Each row comes from the steps of one walk. Every step used is in the known rows, and no mark comes twice. Write the walk behind each row, first mark first.
In the rows, 128 means zero.
Known rows
sogudi-rosug-letuf-gedobag-nodaf: [135 115 129 107 129 158 149  86 177 136 196 112  92 110 204 209  87 130
 141 140 103 135  77 159 133 125 211  73 101 132 103  82  90 113 100 158]
nodaf-gedobag-letuf-rosug: [148 161 148 144 125  79 176 131 138 100 106 132 154 148 117  94 114 199
 139 147 115 158 140 119 142 147  74 151  89 179 119 116 109 131 125  91]
rosug-letuf-nodaf-gedobag-nekeb: [134  96 167 149 171 111 125  87 115 187  74 149 101 146 135 132 109  90
 120 137  92 124 131 142 125  60 162 139  72 156  90 106 127 130 144 101]
pesev-letuf-nodaf-gedobag-nekeb-zepu: [214 133 184 143 165  96 156  77 151 150  86 106 118 154 108 126 200 142
 105 149  87 125 164 151 119  86  71 137 109 112 117 106 165 111 125 120]
nekeb-zepu-letuf-nodaf: [181 100 176 119 174 162 144 128 144  94 142 157  81 119 147 134 200 155
  89 159 120 104 113 142 144 102 157 150 129 107 163 143 129 139 131 137]
gedobag-nodaf: [119 143 106 134  89 114  92 131 101 130 131 102 132 117 119 133  89 110
 125 120 154 107 111 152 118 115 133  82 134  84 146 117 159 138  78 116]
rosug-letuf: [ 90 146 113 134 125 145 111 143 107 144 110 152  90 158 124 150  76 118
 137 111 117 107  89 116 137 110 139  93  99 154 168  91  94 170 137 126]
nodaf-gedobag: [135 148 150 124 120 109 124 135  84 163  78 138 135 158  82 125  86 142
 131 129 113 106 126 114 150  98  67 112  92 132 112 124 112 160 104  98]
zepu-letuf-rosug-sogudi-nekeb-gedobag: [ 71 109 119 134 143  81 174 104 153 124 202 151 145 121 103 147 186 187
 109 187 125 163 115 120 117 125 190 180 114 202 113 195 135 124 145 160]
gedobag-nekeb-zepu-letuf-rosug-sogudi: [ 88 132 182 119 180 131 166 127 150 129 148 195  89  99 181  98 207 141
 132 194 101 134 121 137 115 111 219 178 127  75 112 121 142 108 156 190]
zepu-nekeb-gedobag-letuf-rosug-sogudi: [103 121 109 114 168  99 180 144 170 129 156 124 220 132  96 156 156 197
 105 112 118 196 178  89 132 189 121 187 146 249 111 159 101 137 151 133]
zepu-letuf-rosug: [117 146 133 118 156 134 151 149 123  90 144 174  99 129 155  84 142 181
 123 161 141 129  96 148 135 107 166 119 123 112 154 132 128 125 133 149]
nekeb-gedobag-nodaf: [134 125 120 115  82 103 133  97 131 122 152  91 160 105 100 152 127 141
 114 133 135 119 130 139 130 127 128  89 117 122 110 163 162 135  79 117]
nodaf-gedobag-nekeb-zepu: [136 148 203 126 118 120 134 106 103 168  74 138 117 133 119 113 164 120
 144 169  97  97 143 121 150 106  76 142  90  77  94 111 138 113 129 120]
zepu-letuf-nodaf-gedobag-nekeb: [163  82 179 133 201 114 129  97  96 151  81 171 108 111 142  82 145 111
 101 151 109 115 114 155 119  50 158 161 113 139  81 157 155 115 140  97]
sogudi-nekeb-zepu: [116 149 130 153  66 121 104 140 107 132 133 103 119 156  86 161 162 128
 133 161 143  88 119 113 159 149  74 141 116 103 187 121 125 126 126 141]
pesev-rosug-sogudi: [104 130  84 124 106 121 107 168 130 161 106 133 114 143  78 152  79 118
 134 108 118 114 126  92 101 132 112 103 160 117 156 108 134 165 105  96]
zepu-nekeb-gedobag: [126 116 103  98 134 142 132 144 103 158 122 110 194 147  58 161 133 145
 107  92 133 125 158 100 163 146  68 120 144 183 124 165 108 134 139 119]
rosug-letuf-nodaf: [128 111 120 135 154 149 112 124 126 144 118 139  91 155 128 167  94 121
 102 117 123 117 110 136 141  87 166 113 101 161 165  99 113 161 131 130]
rosug-sogudi: [ 74 128 123 121 139 131  88 166  95 166 110 150 121 143  98 161  76 116
 109 111 109 109 121 107 126 102 132 130 126 137 139 106 127 176 109 153]
pesev-rosug: [140 146  84 127  82 125 107 166 119 131  97 117 108 145  82 121  86 132
 142 109 147  95 115 108 121 138  70  76 155 101 176 106 142 137 101  78]
pesev-letuf-nodaf: [183 128 109 134 156 118 109 128 130 125 108 101 119 170  95 144 124 154
  85  92 122 121 129 154 124  92  88  99 137 147 181 106 160 149 106 135]
zepu-letuf: [124 128 128 123 154 145 121 158  88 111 120 168  95 123 129 103 118 138
 115 121 132 101  76 131 128  95 139 112 140 134 149 143 124 158 129 118]
sogudi-letuf-nodaf-gedobag-nekeb: [145  83 190 109 155 121 127  85 112 168  74 137  79 113 153 107 127  94
  97 158 127  93 145 158 156  98 121 178  83 119  86 118 158 121 132 108]
zepu-nekeb-letuf-nodaf: [164  93 131 117 182 152  99 156 112 107 110  94 176 140  90 167 117 118
  90  82 130 156 188 117 159 165  76 169 169 161 154 165 111 119 120 127]
nodaf-gedobag-nekeb: [118 136 167 132 129 106 105 121  72 186  52 144 131 137 106  96  96 101
 137 130 111 100 130 128 137  85  84 128 100 114  91 118 144 118 124 105]
zepu-nekeb: [111 140  93 113 137 150  90 182  81 167  96 121 165 163  83 144  98 109
 119  85 147 108 138 110 157 137  71 120 161 146 164 118 102 141 134 131]
sogudi-letuf-nodaf: [146  93 150  96 138 154 114 125 121 132 113 127  69 124 148 136 114 122
  76 135 146  86 121 153 170 125 131 155 107 123 163 115 136 153 119 134]
sogudi-rosug-gedobag-nekeb-letuf: [111 125 180 123 111 197 144 119 102 111 106 113 109  98 174 127 111  94
 183  86 107 145 145 100 130 153 143 164 129 100  98 140 106  79 126 147]
rosug-sogudi-letuf-gedobag-nodaf: [105  89 114  79 135 132 116 106 181 154 181 128 100  85 188 162  96  97
  90 148 135 114 108 171 119 139 200 127 114 132  81  97 136 165 104 159]

Write each row's walk
[163 119 116 111 123 124 107 114 162  74 171  95 156  90 164 145  92 129
 116 114 127 153 133 157 124 165 130 100 143 122  94 146 135 117  90 141]  nekeb-letuf-gedobag-nodaf
[129 131 182 132 147 153 132 135 104 111 106 171  76 100 172  88 197 114
 132 151 112  88  90 139 129 108 148 142 134  78 134 132 152 116 155 144]  gedobag-nekeb-zepu-letuf
[154 103 175 138 161 106 105 110  96 180  62 134 130 133 112 120 119 108
 106 138 113 114 152 146 139  64 114 149  99 118  90 122 158 109 120 111]  letuf-nodaf-gedobag-nekeb
[114 153 103 137  76 134 162 104 159  63 179  98 155 105 157 102 125 138
 177 129 155 189 166 130 104 170 174 119 126  70 109 145 116 110 112 143]  nekeb-letuf-rosug-gedobag-nodaf
[142 131 115 138 102 171 173 127 153 106 126 161  82  97 165  62 200  93
 187 129 138 101 113 105  75 126 168 114 162  64 119 136 133 112 190  95]  pesev-rosug-gedobag-nekeb-zepu-letuf
[110 144  81 140  72 146 118 128 118 140 144 110 143 119 141 115  99  87
 163  98 167 120 119 134  93 102 170  81 130  81 115 113 128 151 120 124]  rosug-gedobag-nodaf
[102  99  95 146 116  78  86 104 170 114 204  82 176  93 130 188  97  95
 112 132 124 173 132 143 101 167 163 158 147 160  91 163 137 125 101 152]  rosug-sogudi-nekeb-letuf-gedobag-nodaf
[111 125 104 150 108 101 150 144 162 124 171 134  96 128  92 152 191 119
 142 166 122 114  95  94  86 152 139 157 168 122 173 153 139 143 145  94]  pesev-rosug-sogudi-nekeb-zepu-letuf
[135 148  44 149  44 134 139 126 153 130 144  90 129 115 116 115 101  90
 185  93 174 127 125 122  64 136 151  62 164  70 129 115 140 138 112  67]  pesev-rosug-gedobag-nodaf
[125 135 190 130 136 106 118 113  80 126  60 124 142 117 113  94 102 107
 141 123  90 139 153 111 142 136  61 160 109 126  78 160 138 113 112 102]  nodaf-gedobag-nekeb-letuf
[121 134 138 148 110 124 132 134 112 107 156 133  94 134 120 133 202 135
 128 169 142  97  82 124 138 133 118 155 128 125 181 151 122 132 149 130]  sogudi-nekeb-zepu-letuf
[147 117 104 119 140 120 152 153 125 114 116 103 209 126  80 143 131 161
 109  70 132 147 148  92 149 184  56 155 156 252 131 170 107 146 150  76]  zepu-nekeb-gedobag-letuf
[136  98 136 115 185 145  99 136 126 127 127 184 103  92 206  83 129 117
 101 123 125 105  72 164 119  89 184 115 143 141  87 127 146 104 159 153]  zepu-letuf-gedobag-nekeb
[111 145 149 137  95 175 127 129 115 148 109 146 106 121 157 102 169  89
 169 120 134  94 140 111 124 116 144 127 120  61 123  99 124 118 173 155]  rosug-gedobag-nekeb-zepu
[187 124 153 152 173  82 118  89 121 170  70 110 132 158 105 111 132 125
 100 115  98 126 149 162 110  63  78 122 113 153 106 108 174 118 121 107]  pesev-letuf-nodaf-gedobag-nekeb
[103 151 110 158  93 139 190 116 166  93 202 148 107 139 151 102 228 162
 174 185 163 140 108 119 120 136 184 158 116 103 150 143  95 105 191 161]  sogudi-nekeb-zepu-letuf-rosug-gedobag
[ 92 143 119 140 145  98 138 158 156 114 129 146 140 128 138 128 105 180
 119 126 116 165 129 111 116 155 141 167 122 179 146 103 124 150 128 140]  gedobag-letuf-rosug-sogudi
[142 137 162 113 141 161 147 147 121  95 132 167  82 124 140 117 182 152
 122 148 118  92  93 126 139 119 127 128 129  95 156 138 117 153 139 137]  nekeb-zepu-letuf
[162 136 103 130 154 118  90 125 147 145 110 124 134 137 157 105 112 127
 104  92 113 113 106 169 107  98 102  75 148 157 112  83 164 107 143 156]  pesev-letuf-gedobag-nekeb
[ 73 155 131 144  98  95 133 134 153 150 174 123 126 159 102 175 180 158
 135 203 129 134 149 111 144 152 141 176 108 107 171 109 122 111 133 189]  letuf-rosug-sogudi-nekeb-zepu
[ 99 161  82 140  76 137 151 112 154 124 173 116 138 123 162 102 127 137
 170 141 173 151 142 146  99 118 192  88 120  63 120 104 126 119 120 158]  letuf-rosug-gedobag-nodaf
[153 120  92 111 115 122  95 123 148 134 166 113 143 106 161 143  90 122
 109 131 143 114 104 170 121 116 152  68 128 109 101 102 143 127  99 149]  letuf-gedobag-nodaf
[103 131 137 141 108 167 105 132  92 110  89 129 136 104 152  87 104  78
 167  75 128 142 152 105 119 143 129 146 135 115  98 152 130 115 150 134]  rosug-gedobag-nekeb-letuf
[112 151  78 131 110 143 163 121 158  90 179  84 199 117 134 119 135 114
 174 103 165 206 195 116 110 190 154 135 168 100 105 154  97  95 132 146]  zepu-nekeb-letuf-rosug-gedobag-nodaf
[129 155 136 122 131 178 205 128 167  84 179 179  93 129 174  85 216 175
 164 167 140 137 123 119 122 126 196 129 109  75 130 125  88 125 173 171]  nekeb-zepu-letuf-rosug-gedobag
[161 106 130 154 145  96 144  87 149 173  79 134  94 145 114 130 108  91
 143 136 106 126 135 128  98  86 134 118 113 134 104 104 136 118 145  51]  pesev-rosug-letuf-nodaf-gedobag-nekeb
[101 157 114 156  87  91 119 139 123  76 152  97 149 146 103 125 118 160
 141 161 142 161 148 116 158 187  88 164 127 136 174 157 126  84 117 147]  sogudi-nekeb-letuf-rosug
[137 114  95 145  87  87  85 107 156  78 190  65 171  99 136 157 104 107
 123 132 152 157 121 154 126 179 122 121 146 143 115 161 147  95 100 132]  sogudi-nekeb-letuf-gedobag-nodaf
[121 124 105 113 148 153 112 129 154 143 143 158 101 149 159 160  78 133
 118 115 115 118  87 139 146 112 157  75  98 178 124  83  87 157 151 146]  rosug-letuf-gedobag
[132 120  94 103 115 116 134 115 119 153 154  78 207 115  84 172 138 123
 112 109 148 138 159 126 137 150 107 101 156 157 106 167 134 123 108 109]  zepu-nekeb-gedobag-nodaf
[121 131 124 110 148 156 101 171  89 111 105 101 178 139  80 146  97 112
 118  69 127 151 165  96 159 183  52 148 173 151 153 155  97 130 124 123]  zepu-nekeb-letuf
[119 149 120 112 146 140 138 163 121  91 133 109 175 147 100 127 123 156
 130 111 134 178 186 105 165 196  81 158 162 136 157 147  98  99 125 152]  zepu-nekeb-letuf-rosug
[110 130 160 136 124 131  80 142  81  99  77 124 126 105 140 102  94  95
 132 100 116 126 144 120 140 150  93 148 138 109 134 145 157 106 119 133]  gedobag-nekeb-letuf
[157 121 133 100 144 148 105 141 148  82 140 127 145 118 140 135  88 150
 108 106 112 137 133 129 156 164  91 112 128 153 110 141 108 127 116 149]  nekeb-letuf-gedobag
[117 147  75 136  89 130 133 147 140 138 109 132  83 157 107 143  81 121
 159 107 132 108  99 102 114 137 119  71 134 138 176  91 113 162 127  72]  pesev-rosug-letuf
